Each row comes from the steps of one path. Every step used is in the known rows, and no mark comes twice. Write the path behind each row, first mark first.
Known rows:
lomus > novepe > luro > bupu: [  5   1   3  10   6  -2  -5  53 -27 -16 -29  -5  -7 -11  32 -18  -3  10
  13  16   4 -20  -5  -3   5  24  13 -16 -17   9   7  -5  14]
tonav > tologut > lizev > bupu > luro: [ -5  16 -39  -9   2  24  15  -9   8  -4   3  -9 -33  33  20 -33   7   7
  -6   4   5   9 -10 -20  13  32  -1 -21 -23   5   5 -24   1]
zopa > susal: [ 18   5 -19   3   2 -21  18   3 -13   4 -11  13   8  13 -16 -16   0   1
   1  23 -26 -12 -27  -6  -3   1  -2   7   1 -23   1 -11  14]
zopa > susal > kinadif: [  4   6  -2  12  10 -13  18  21 -10  -4 -11  13   9  16 -22  -6 -34   5
  -2  33 -12 -13 -36   3   0   3   9  -6   3 -26   5  -2  11]
tologut > lizev > bupu > luro: [  3  15 -14 -13   2  12  13  30 -12   0   0 -21 -43  20   4 -57  13  14
  -4   9   7  -5  -6  -8  -3  26  -4 -46 -32  -1   2  -6   8]
morafi > vegi: [  0  -5 -25  13  13  -6   6   5 -30   2   8  10 -12  24   0 -27  -2  -8
  -4  29 -16  -2  -3   9  -2  31  33  13  50  -4   7 -14  -4]
luro > novepe > lomus > zito > vegi: [-40  -6  12   0  16 -19   7  21 -10  -8   6   6   1  12  38 -10  12   4
   8  13 -11   7 -14   9   2 -13 -17 -31  28  -6   1  -1   1]
bupu > luro > novepe > lomus > tologut > tonav: [-10 -15   2 -21   1 -11   4  11  16   0   8  -5  10  16  28  30   7  -8
  18   8  -8 -14 -10   5  -3  -3  -3  -1   6  -4  -9   3   8]
zito > lomus: [  6   7  34  -5   2 -13  11 -14 -25 -18  -5 -13 -10  19   1 -10  10   1
   5  30 -11   0 -25  -2  13   1  -8  -4   1  -1  -9   4  16]
vegi > zito > lomus > tologut > tonav: [-12  18  -5  17  -1   4   7 -12  16 -17 -12  -1 -35  27  -8  30 -43   6
  -1   4  -9   0 -12  -8   3   6  -6 -11 -11  -2 -14   2  19]
lizev > tologut: [-13  12 -53  -4   6   3   9  -1  -9  -8   0   4 -17  23 -10  -4  18   8
  -8  19  -9   6 -22   6   0  32  19   5 -40  -5   7 -16  12]
lizev > bupu > luro: [  1  17 -16 -17   0  -1   6  19   4   1   2 -11 -29  17  13 -45  28   9
   9  32  -6 -14   6  -1  -3  23   7 -14 -47  -8   1 -11   6]
kinadif > susal: [  2   5 -15  10  10 -26  17  14  -9  -5   2   7 -16  24 -23  14   8   0
  -7  25 -13  10 -12 -18  -4  10  15 -19 -28 -12  -8  -6 -16]
luro > novepe: [-26 -10 -28   5  17  -8  11  18 -13  -6  -2   5  -3  20  47  -1   4   9
  -2  25 -10  -6 -16  14   2   3   3 -30   5   1  -4  -2  -8]
bupu > luro > novepe > lomus: [-12 -16  15 -26  -2 -19   5  -1   6  -3  13  -4  11  12  25  14  20 -11
  19  15 -17  -8  -8   6  -8  -6  -4   0  -1  -2  -6   4   4]
bupu > luro > novepe > lomus > zito > vegi > susal: [ -9 -12  44 -26   2 -25   6  -7  16   0  16  -3   8  15  21   3  28 -10
  17  14 -19  -2  -8  14  -4 -14  -2   6   9  -4  -2   3  -1]
lomus > novepe > luro: [ 14   4   5   8   4   2   0  51 -34 -16 -24  -5 -10  -7  11  -8   0   9
  10  13   4 -22 -10  -9   7  23  13 -19 -20   8   8  -6  14]
vegi > zito > lomus > tologut: [-12  17   2  18  -1  -1   7 -14  17 -20 -11  -1 -40  23  -9  20 -34   7
   1  11 -17  -1 -14  -8   2   8  -3  -8 -24  -2 -14   1  19]
tonav > tologut > lizev > bupu > luro > novepe > lomus > zito: [-23  11 -27  -9   5  19  13  -2  16  -5   5  -8 -31  28  25 -32  11   8
  -1  -5   5  10  -9 -19  18  20 -17 -30 -15   2   7 -23   2]
bupu > luro: [ 12  -1  12 -25  -8  -8   6 -24   2   2  11  -6   3  15   5  15  32 -11
  11  25 -15  -9  -6   6 -12  11  14  11 -23  -6  -5  -3  12]
bupu > luro > novepe > lomus > tologut > tonav > zito > vegi: [-14  -8   6 -16   3  -8   1   1  14   1  12  -2   7  18  37  28   4  -5
  26   9  -9   1  -6  11  -2  -5   0   6  24  -1  -3   1   4]
zito > vegi: [ 10  16  14   1  12  -6   8  -7 -30  -3   6  10  -8  27  28 -30  15  -3
   2  40 -15  19 -14   9  -9   7  23  -2  38   0   5  -9   4]
novepe > lomus > tologut > tonav: [-16   7 -19   1   5 -11  10  51  -2  -4  -1   1   0  11 -10  34   0  -2
   7   0  -3   2 -24 -18   0  10 -11 -17  15 -16  -7  -1  23]
tologut > lizev > bupu > luro > novepe > lomus > morafi > vegi: [ -5   9  -8 -12   8  10  12  41 -18  -2   4 -20 -39  18  13 -64   6  11
   1   1  10  -7  -1  -2  -2  19  -4 -35   8   3   4  -6   2]
zito > vegi > susal: [ 18  12  29  -2  15 -21  15   3 -12  -2   6  10  -8  28  10 -29  17   0
  -4  35 -24  19 -20  13  -2   3  28   8  30  -2   5  -4 -12]
lizev > tologut > tonav > zito > lomus > morafi > vegi: [-19  21 -53   2  11  21   4 -15 -15  -2   1  -1 -11  29  -4  19  -6  11
  -2   3  12  15 -11  14  12  29  15  24  13  -1  14 -15   7]
vegi > susal > kinadif: [ -8   8  21   5  17 -20  20  35   8  -7   2   3  -5  22 -26  15 -11  10
 -17  31 -10  -1 -34  15   7  13  29 -14 -17 -14   2  10 -16]
novepe > luro > bupu: [ -6   3   1  18   6  -5   0  61  20 -14 -17  -4 -14  10  26 -13  21  10
  13  20  -6  -7 -10  12 -14  22  -7 -28  -6  -4   1 -13  10]
lizev > tologut > tonav: [-14  14 -67  -6   8  13   9   1 -12  -1  -4   3  -7  30  -6  18   1   3
 -12   5   7   8 -18   5   2  29  12   0 -16  -6   8 -13  11]

Write each row's path:
[-13 -11  37 -25   0 -18   2 -11   8  -1  15  -3   9  14  30   2  26 -10
  20  16 -16  -2  -5  12  -7 -12  -4   0  12  -4  -2   0   6]
bupu > luro > novepe > lomus > zito > vegi
[-23  13 -32  -8   8   3   1  40  19   2   1 -10 -26  18  30 -21   7  17
  21  17   2 -12   5   1   6  16  -6 -20 -27  -6   2  -7   2]
lizev > bupu > luro > novepe > lomus > tologut > tonav > zito
[-16 -13  24 -25  -2 -17   3  -7  11  -1  14  -5   9  10  22  14  28  -9
  18  12 -14  -8  -5   9  -6  -8  -8  -4  -6  -6  -4   1   8]
bupu > luro > novepe > lomus > zito
[-23  16 -48   6   8  17  -3   9  -6  -9 -14  -4 -11  17  10  16 -14  14
   7   0  14  12 -12   8  14  29   4   6 -13   4  13 -10  13]
lizev > tologut > tonav > zito > lomus > novepe > luro > bupu
[-18  13 -15  -8   7  18  11  -6  13  -6   7  -6 -31  32  33 -45   8   5
   0  -1   5  16  -9 -15  16  17 -13 -26   3   5   9 -24   0]
tonav > tologut > lizev > bupu > luro > novepe > lomus > zito > vegi
[-24  19 -58   0   8  16   5 -14  -9  -3  -1  -1 -11  29  -6  25  -5  11
  -1   5   8  19 -16   7  12  26   3   7 -12  -4  10 -10  11]
lizev > tologut > tonav > zito > lomus
[-20 -11  -5 -15   1  -8   2   6  18   2  10  -4   8  15  29  39   5  -2
  24   6  -7  -5  -7   9  -1  -3  -4   1   7  -4  -4   2   7]
bupu > luro > novepe > lomus > tologut > tonav > zito
[ 18  12  43  -4   6  -3  11 -17 -37 -18  -4 -15 -10  20   5 -20  11   2
   4  27  -1  -6 -14   9  13   4  11  23  39   3  -5  -3  10]
zito > lomus > morafi > vegi
[ -3  -2   2  24   6  -1  -2   6 -16 -16  -6   5 -30  21 -10 -27 -43  -8
   5  12 -15  -5   4   2   4  22  18  12  42   8   4  -7   3]
morafi > vegi > zito > lomus > novepe > luro
[-14   2 -31  22   9   0   3  -8 -12  -2   7  17 -26  27 -10 -15 -32  -9
  -7  16 -21   5   7   6  -9  27  28  10  39  -1   3 -12  -3]
morafi > vegi > zito
[-10   0  -7  20   7  -5   3 -15 -15 -10   4   9 -29  28 -12 -21 -38  -9
  -1  18 -21   4   2   4   0  19  20  17  45   2   0  -6   1]
morafi > vegi > zito > lomus
[-13  21 -20   7  10  17   5 -11 -26   6   2  -4   3  25  11  37 -14   6
   3   6  16  16  -1   7  13  12   1   5  53  -4   7  -2   5]
tologut > tonav > zito > lomus > morafi > vegi
[-19   7 -36 -10   4  18  14   4  11  -7   5  -8 -28  30  29 -34   0   5
   0  -2   3  10 -11 -21  16  22 -13 -27 -10   7   5 -21  -1]
tonav > tologut > lizev > bupu > luro > novepe > lomus
[-15  11   0 -14   4   7  11  35  -7  -1   3 -20 -41  16   9 -57  16  13
  -1   0   8  -5  -6  -7   1  14 -20 -55 -23  -5   4  -4   9]
tologut > lizev > bupu > luro > novepe > lomus > zito
[-13 -12  15 -19  -1 -12   3  -9   6  -5  13  -1   3  14  24  13   5 -12
  18   7 -15  -8   4  12 -12  -5   5  15  20   2  -5   1   1]
bupu > luro > novepe > lomus > morafi > vegi > zito
[  5  23  -7   9  10  11  11 -11 -23  -5   1   3 -18  19   4  -1   0   4
  -9  14  -3  -5   7  15 -11  18  33  23  39  -2   2 -15   1]
lomus > morafi > vegi > zito
[ -6  -2  -6  20   6  -3   0 -14 -26 -12  -3   8 -26  20  -7 -26 -44  -8
   0  16 -16  -1   5   0   6  21  25  19  42   7   3  -4   2]
morafi > vegi > zito > lomus > novepe
[-11  12 -11  -8   6  13  12  36 -11  -5   2 -18 -47  19   9 -57  -7  11
  -1  -5   7  -4   3  -4  -5  17  -7 -37   4   4   3  -5   2]
tologut > lizev > bupu > luro > novepe > lomus > morafi > vegi > zito
[-16  16  10  11  -3  -4   8 -28   3 -19  -5   0 -32  22 -13  10 -29   0
  -1  12 -20   8  -8  -6  -2   2 -11 -10 -17   0 -11   5  14]
vegi > zito > lomus
[  7  14  41   5  21 -16  15  14 -11  -8   6  10  -7  32   7 -23  -8   3
  -7  42 -14  18 -26  19  -1   5  37  -1  33  -5   7   2 -14]
zito > vegi > susal > kinadif
[-24  12 -25   8   7  -8   7  46   2  -2   3   2  -2   9 -12  42  -2   4
  12  -1  -4   9 -22 -16   4  11 -14 -13  16 -16  -3  -1  22]
novepe > lomus > tologut > tonav > zito
[-11   7 -11 -14   5   5  13  44 -12  -3   2 -20 -37  17  11 -57   8  12
   1   3   6  -4  -8  -9  -1  15 -16 -51 -18   0   1  -2   6]
tologut > lizev > bupu > luro > novepe > lomus
[ -8 -16   8 -20   0 -11   7  13  12  -4   8  -9  -2  13  25  12  13  -4
  17   6 -10 -12 -13   4  -5  -1  -3 -10  -4   0  -8   2   8]
bupu > luro > novepe > lomus > tologut > lizev
[  3   9 -38   8  13  12  11  55  17  -4 -13 -14 -47  22  21 -21   0  26
   0  10   6 -24 -22  -2   6  32  11 -38 -32  -5  -6 -13  11]
lomus > tologut > lizev > bupu > luro > novepe
[-12  13  12 -14   6   7  10  31  -9  -2   5 -18 -40  19  17 -67  15  12
   2   4   8   2  -6  -3   0  10 -16 -50  -7  -1   6  -5   7]
tologut > lizev > bupu > luro > novepe > lomus > zito > vegi
[-19  22  -5  22   7   3   5 -13  -1  -9   1  -5 -24  15   5  26   3  25
  19  23  -8  14 -20   4  20  17   1   2  -9  -5   2  -5  13]
tonav > zito > lomus > tologut
[-21  21 -23   6   7  13   6 -12 -20   5   1  -5   3  25  10  45 -12   7
   3   8  12  18  -7   2  13   9 -12 -12  30  -6   4   3   9]
tologut > tonav > zito > lomus
[ 12   9  11   5   6  -2   9   7  -5 -14 -16 -15 -13  26   4  16  -9   8
   6  20   4 -11 -30  -5  21   9  -1  -4  10  -5 -13   1  22]
zito > lomus > tologut > tonav
[-23  17  40  -6   4 -21   6   9 -15  -4  13   5   0   5 -10 -11  34  -6
   8  11 -14  21 -13  -8  -4  -6 -18 -16  22 -18   5  -4  22]
novepe > lomus > zito > vegi
[ -8  21 -28  25  21  11   9  37  20   3  -7   5 -15  29   7  48 -26  22
   1  16  10   1 -27  10  12  26  27  -8  16 -14   1  -6   4]
lomus > tologut > tonav > zito > vegi > susal > kinadif
[-44  -8   1   0  14 -18   8  24  -7  -7   5   4   2   9  29   2  16   5
   5   9 -10   1 -15   4   4 -10 -22 -35  10  -9  -2   0   3]
luro > novepe > lomus > zito
